Known rows, with every step that occurs
piri/rivomo/silu/veru/duso/fizi: [-0.28 -0.02 -0.12  0.17  0.14 -0.36 -0.24 -0.05  0.04  0.02 -0.12 -0.09
  0.00 -0.16 -0.02 -0.22  0.19]
gomog/rivomo/duso: [ 0.59 -0.12  0.03 -0.54 -0.24 -0.31 -0.01  0.09  0.08 -0.21 -0.04 -0.38
  0.09  0.22 -0.28  0.05 -0.13]
piri/rivomo: [ 0.33 -0.08  0.39 -0.33 -0.24  0.17 -0.16  0.02 -0.24  0.32  0.01 -0.14
 -0.16  0.12 -0.24  0.43 -0.17]
piri/rivomo/duso: [ 0.39 -0.17  0.02 -0.67 -0.28 -0.03 -0.21  0.12 -0.14  0.17  0.10 -0.21
  0.21  0.09 -0.28  0.24 -0.23]
veru/duso/fizi/silu/rivomo/gomog: [-0.48  0.13 -0.23  0.30 -0.12  0.17  0.21  0.01  0.14 -0.25 -0.02  0.03
 -0.11 -0.11  0.00 -0.20  0.07]
piri/rivomo/fizi/silu/veru: [-0.12 -0.14  0.21 -0.17  0.23  0.28 -0.19 -0.10 -0.03  0.54  0.10  0.29
 -0.10 -0.18  0.38  0.15 -0.05]
fizi/silu/rivomo/gomog: [-0.12  0.05 -0.07 -0.01 -0.19  0.48  0.23  0.02  0.12 -0.08  0.03  0.09
 -0.30 -0.03  0.04  0.16 -0.09]
gomog/rivomo/duso/fizi/silu/veru: [-0.22 -0.06 -0.04 -0.17  0.27  0.00 -0.11 -0.13  0.05  0.07  0.06  0.18
 -0.13 -0.18  0.25 -0.22  0.08]
gomog/rivomo/fizi/silu/veru: [ 0.00 -0.12  0.21 -0.08  0.26  0.09 -0.07 -0.12  0.11  0.29  0.02  0.18
 -0.18 -0.10  0.38  0.02  0.01]
fizi/silu/rivomo: [-0.18  0.10  0.25  0.10 -0.09  0.33  0.41 -0.07 -0.02  0.04  0.11  0.28
 -0.40 -0.12  0.08  0.33 -0.06]
gomog/rivomo/fizi: [ 0.57 -0.04  0.09  0.05 -0.16 -0.49 -0.09  0.05  0.03 -0.04 -0.09 -0.36
  0.28  0.32 -0.17  0.15 -0.06]
veru/duso: [ 0.21 -0.09  0.16  0.54 -0.04 -0.25  0.09  0.04  0.07 -0.11 -0.12 -0.05
 -0.22  0.10  0.00 -0.15  0.09]
piri/rivomo/duso/fizi/silu: [-0.32  0.02 -0.20 -0.17 -0.01 -0.22 -0.27 -0.05 -0.40  0.02  0.26  0.26
  0.17 -0.17 -0.13 -0.14 -0.03]
silu/rivomo: [ 0.20  0.07  0.20  0.19 -0.22  0.25  0.42  0.02  0.11 -0.02 -0.02 -0.01
 -0.27  0.11 -0.03  0.44 -0.06]
silu/veru/duso/fizi/rivomo: [-0.32  0.24  0.10  0.17  0.23  0.12  0.02  0.04 -0.16 -0.05 -0.13 -0.19
  0.55  0.10 -0.13 -0.37  0.12]
silu/veru/duso/fizi/rivomo/gomog: [-0.24  0.15 -0.18  0.03  0.09  0.35 -0.08  0.10  0.04 -0.13 -0.16 -0.29
  0.45  0.14 -0.08 -0.41  0.07]
gomog/rivomo: [ 0.57 -0.02  0.39 -0.17 -0.19 -0.18  0.09 -0.02  0.04 -0.16 -0.15 -0.36
 -0.30  0.27 -0.25  0.19 -0.05]

Rows
[-0.18 -0.03 -0.28  0.48  0.21 -0.45 -0.17 -0.05  0.11 -0.15 -0.12  0.02
 -0.05 -0.11  0.09 -0.32  0.24] | rivomo/silu/veru/duso/fizi
[ 0.06 -0.05 -0.04  0.26  0.05 -0.19 -0.15 -0.03 -0.23  0.14  0.21  0.37
  0.06 -0.03  0.15  0.07 -0.06] | rivomo/fizi/silu
[-0.30  0.13 -0.26  0.17 -0.15  0.29  0.15  0.00  0.06 -0.18  0.05  0.09
 -0.12 -0.05 -0.01  0.00  0.00] | duso/fizi/silu/rivomo/gomog
[-0.24 -0.13  0.25  0.38  0.28  0.08  0.10 -0.09  0.17  0.14 -0.07  0.26
 -0.43 -0.22  0.39 -0.28  0.14] | fizi/silu/veru/duso
[ 0.21 -0.05  0.19 -0.60  0.24  0.43 -0.10 -0.03  0.12  0.27 -0.11 -0.01
 -0.12 -0.05  0.12  0.28 -0.06] | fizi/rivomo/silu/veru
[ 0.34  0.03 -0.03 -0.58 -0.11  0.15 -0.03  0.18 -0.18 -0.05  0.06 -0.22
  0.61  0.23 -0.29  0.02 -0.20] | fizi/rivomo/duso
[-0.33 -0.13  0.28  0.13  0.22  0.00 -0.06 -0.06  0.11  0.35 -0.06  0.11
 -0.09 -0.23  0.29 -0.21  0.07] | piri/rivomo/fizi/silu/veru/duso
[ 0.19 -0.01 -0.53  0.26 -0.08 -0.50 -0.24  0.09 -0.19 -0.27  0.12 -0.01
  0.40  0.15 -0.18 -0.18  0.04] | rivomo/duso/fizi
[-0.58  0.20  0.04  0.45 -0.01 -0.03  0.37 -0.08 -0.02 -0.15  0.06  0.23
 -0.17 -0.20  0.03 -0.06  0.12] | veru/duso/fizi/silu/rivomo
[-0.02 -0.02 -0.09 -0.32 -0.17  0.09  0.25  0.05  0.04 -0.07  0.17  0.13
  0.02 -0.10 -0.02  0.17 -0.14] | fizi/silu/rivomo/duso
[-0.21 -0.10  0.28  0.21  0.25 -0.19  0.07 -0.08  0.26  0.10 -0.14  0.00
 -0.16 -0.16  0.29 -0.33  0.14] | gomog/rivomo/fizi/silu/veru/duso
[-0.05  0.16 -0.09 -0.32  0.05 -0.23 -0.18  0.04 -0.15 -0.18 -0.12 -0.21
  0.32  0.00 -0.36 -0.03  0.03] | veru/duso/fizi/rivomo/silu
[ 0.27  0.03 -0.06  0.33 -0.18 -0.14  0.18  0.09  0.09  0.05  0.03 -0.08
  0.30  0.19  0.01  0.35 -0.07] | silu/rivomo/fizi
[ 0.58 -0.08  0.17 -0.63 -0.17 -0.34 -0.12 -0.05  0.12 -0.15 -0.17 -0.30
 -0.43  0.08 -0.30  0.38 -0.08] | gomog/rivomo/silu
[-0.25 -0.06 -0.04  0.29  0.35  0.16 -0.12 -0.15 -0.06  0.19  0.11  0.46
 -0.30 -0.19  0.41 -0.12  0.12] | duso/fizi/silu/veru
[-0.02  0.09 -0.46  0.21 -0.15 -0.34  0.04  0.08 -0.06 -0.29  0.10 -0.06
  0.37  0.08 -0.18 -0.05  0.04] | silu/rivomo/duso/fizi
[ 0.01  0.19 -0.25 -0.05 -0.08  0.30 -0.14  0.13 -0.18 -0.20 -0.06 -0.27
  0.51  0.28 -0.29 -0.19 -0.04] | duso/fizi/rivomo/gomog
[ 0.18  0.02 -0.11  0.07 -0.29  0.42  0.24  0.09  0.22 -0.14 -0.07 -0.15
 -0.19  0.16 -0.04  0.24 -0.08] | silu/rivomo/gomog
[-0.24 -0.10 -0.19  0.06  0.31  0.08 -0.16 -0.09 -0.03  0.15  0.15  0.40
 -0.10 -0.21  0.37 -0.19  0.08] | rivomo/duso/fizi/silu/veru
